Known rows, with every way that one mark hangs from another:
Q_982[Q_582[Q_130] Q_724]: 6 -6 -30 -5 -10 -2 0 -20 -3 -4 31 3 30 15 12 -20 15 3 -7 -13
Q_815[Q_982[Q_582 Q_724[Q_939]]]: 0 -8 -25 3 -13 -26 0 -12 1 -14 27 7 49 16 -2 -24 15 -7 0 -4
Q_582[Q_130 Q_982[Q_724]]: 4 -5 -37 -5 -13 2 5 -26 -4 -1 27 6 20 23 11 -19 11 11 10 -11
Q_582[Q_130 Q_982]: 2 -2 -29 -2 -17 5 5 -19 0 -3 22 5 23 13 11 -26 7 9 12 -7
Q_130[Q_84 Q_426 Q_582]: 8 -13 16 -4 -7 -6 -5 16 12 7 12 -10 6 12 17 -39 22 -14 -22 -7
Q_815[Q_982[Q_582[Q_130[Q_84]] Q_724]]: 3 -12 -29 2 -16 -5 3 -20 -3 -10 27 1 40 17 11 -22 18 6 0 -5
Q_982[Q_582[Q_130[Q_111]]]: 7 1 -25 1 -16 5 2 -16 0 -11 20 -4 29 4 12 -29 14 -2 -5 2
Q_982[Q_582 Q_724[Q_135]]: 6 -8 -15 -2 -8 -25 -2 -18 6 0 28 -5 33 15 -2 -20 27 -8 -13 -14
Q_84[Q_130[Q_426]]: 8 4 -7 5 0 -8 0 6 15 0 18 -5 16 13 14 -20 13 3 1 -10
Q_724[Q_135 Q_939]: -1 7 -2 10 -8 -46 -2 1 10 8 19 -1 32 0 -12 -32 21 -13 -6 -25
Q_724[Q_939]: -1 6 -7 4 -7 -28 0 5 8 -3 22 3 30 1 -4 -29 9 -15 -2 -17
Q_130[Q_111 Q_426 Q_582]: 13 -4 -1 -7 -7 -9 -5 13 4 0 10 -12 8 16 12 -42 18 -17 -22 10
Q_815[Q_982[Q_582 Q_724]]: 2 -11 -26 -3 -14 -16 0 -12 0 -13 29 0 45 19 2 -21 13 -3 -3 1
Q_84[Q_130[Q_111 Q_426 Q_724[Q_135]]]: 19 5 -16 5 6 -1 -1 4 15 3 12 -9 6 16 6 -30 30 -2 -6 -16
Q_130[Q_111 Q_724]: 15 2 -22 -10 -1 12 2 4 4 -9 17 -12 11 10 -3 -33 19 -17 -12 -9
Q_130[Q_426]: 7 -3 3 -3 -7 -12 -6 8 3 9 18 1 17 5 6 -27 15 -11 -12 -13
Q_724[Q_135]: 2 0 -2 0 -9 -28 -1 -1 8 8 21 -13 26 4 -7 -25 20 -8 -11 -17
Q_130[Q_111 Q_724[Q_135 Q_939]]: 12 7 -18 2 0 -16 0 2 7 0 13 -6 17 6 -13 -41 28 -21 -12 -23
Q_130[Q_84 Q_724[Q_135]]: 10 -8 -2 -2 -1 0 1 3 13 6 17 -12 12 5 -4 -33 32 -14 -14 -31
Q_582[Q_130[Q_84 Q_111 Q_426 Q_724]]: 19 -2 -18 0 -4 24 0 -2 -2 7 11 -2 0 8 18 -35 27 -1 -11 -23
Q_84[Q_130[Q_724]]: 9 3 -21 -2 5 7 3 8 14 -11 25 -11 16 13 5 -22 12 1 1 -16
Q_582[Q_130[Q_84 Q_724]]: 8 -4 -18 -3 -4 19 3 -3 -1 2 21 -4 11 4 12 -30 17 2 -5 -29

Rows:
20 -11 0 -9 0 16 -5 15 9 2 5 -13 -7 18 13 -48 32 -22 -27 -6 => Q_130[Q_84 Q_111 Q_426 Q_582 Q_724]
9 -6 -18 -4 -9 13 -8 -7 -3 2 22 10 26 3 12 -31 18 -2 -10 -21 => Q_982[Q_582[Q_130[Q_426 Q_724]]]
13 1 -11 5 -11 9 3 -6 0 7 10 -5 3 6 22 -31 23 0 -7 -11 => Q_582[Q_130[Q_84 Q_111 Q_426]]
15 -13 -16 -10 -7 21 5 0 15 -15 8 -16 1 25 7 -46 26 -19 -10 7 => Q_130[Q_84 Q_111 Q_582[Q_982] Q_724]
13 11 -23 9 5 -12 4 2 17 -7 16 -11 15 13 -1 -31 25 -5 2 -17 => Q_84[Q_130[Q_111 Q_724[Q_135 Q_939]]]
1 -4 -20 5 -11 -40 1 -7 1 0 25 0 41 17 -8 -26 19 -4 -1 -14 => Q_815[Q_982[Q_724[Q_135 Q_939]]]
12 4 -18 1 -10 3 0 -4 -6 7 14 -1 10 6 17 -29 17 2 -8 -10 => Q_582[Q_130[Q_111 Q_426]]
0 -7 -22 7 -14 -37 -2 -14 3 -6 25 4 50 16 -6 -27 22 -6 -3 -10 => Q_815[Q_982[Q_582 Q_724[Q_135 Q_939]]]
8 1 -33 4 -10 -14 1 -23 -2 -9 24 7 30 14 10 -27 20 -4 -4 -11 => Q_982[Q_582[Q_130[Q_111]] Q_724[Q_939]]
2 -4 -22 1 -10 -32 3 -20 9 1 23 6 26 22 -6 -25 21 -8 6 -14 => Q_582[Q_982[Q_724[Q_135 Q_939]]]
10 -6 -1 -3 -10 -2 6 9 15 -12 10 -27 5 15 11 -39 21 -17 -18 14 => Q_130[Q_84 Q_111 Q_582]
3 -8 -20 -1 -11 -29 3 -9 0 0 27 -7 37 19 -6 -21 20 0 -5 -9 => Q_815[Q_982[Q_724[Q_135]]]
9 -2 -28 5 -19 14 11 -24 5 -7 11 -5 9 17 16 -30 18 4 11 3 => Q_582[Q_130[Q_84 Q_111] Q_982]
8 -2 -13 -3 5 -6 0 12 17 -4 23 -18 16 17 3 -32 18 1 -8 -14 => Q_84[Q_130[Q_582 Q_724[Q_135]]]
3 -9 -31 3 -17 -20 0 -20 -5 -3 28 0 45 17 3 -23 20 9 -2 -8 => Q_815[Q_982[Q_582[Q_130] Q_724[Q_135]]]
6 -5 -25 -5 -10 13 -3 -10 -1 -7 26 3 30 3 8 -29 13 -1 -7 -17 => Q_982[Q_582[Q_130[Q_724]]]
14 -17 7 -11 1 11 -8 22 8 7 13 -5 2 14 11 -44 26 -18 -25 -20 => Q_130[Q_84 Q_426 Q_582 Q_724]
4 -9 -18 -10 -4 -5 -4 7 9 -9 21 5 22 19 -5 -45 12 -18 -5 -12 => Q_130[Q_582[Q_982] Q_724[Q_939]]
9 4 -17 1 -2 -6 6 7 17 -17 17 -25 12 20 13 -30 10 -1 -4 14 => Q_84[Q_130[Q_111 Q_582]]
12 -7 -9 -6 -13 -5 -3 0 8 -3 7 -5 8 25 11 -42 19 -15 -11 17 => Q_130[Q_111 Q_426 Q_582[Q_982]]
23 -5 -4 -2 -1 19 -2 8 8 3 5 -6 -4 11 9 -37 35 -21 -18 -17 => Q_130[Q_84 Q_111 Q_426 Q_724]
1 -7 -26 3 -20 -5 1 -12 -3 -12 24 1 48 7 7 -26 10 5 1 1 => Q_815[Q_982[Q_582[Q_130]]]
12 -11 -2 -17 2 5 -12 22 2 7 19 -1 10 14 5 -42 17 -16 -26 -18 => Q_130[Q_426 Q_582 Q_724]
17 2 -24 -5 -4 18 -3 -1 -8 8 14 2 7 8 13 -34 20 -1 -10 -21 => Q_582[Q_130[Q_111 Q_426 Q_724]]
3 -11 -24 1 -15 -26 0 -15 2 -6 27 -3 47 18 -3 -22 22 -2 -6 -4 => Q_815[Q_982[Q_582 Q_724[Q_135]]]
18 0 -16 -3 6 9 -2 14 14 -6 13 -13 3 22 14 -36 20 -4 -11 -2 => Q_84[Q_130[Q_111 Q_426 Q_582 Q_724]]
8 2 -35 1 -18 8 8 -22 0 -8 16 -1 16 16 11 -28 11 6 11 5 => Q_582[Q_130[Q_111] Q_982]
6 -5 -23 0 -16 5 -1 -16 -3 8 17 13 17 14 16 -28 13 8 8 -12 => Q_582[Q_130[Q_426] Q_982]
7 -5 -35 -8 -11 19 2 -16 -2 -3 23 9 19 14 6 -29 10 6 8 -17 => Q_582[Q_130[Q_724] Q_982]
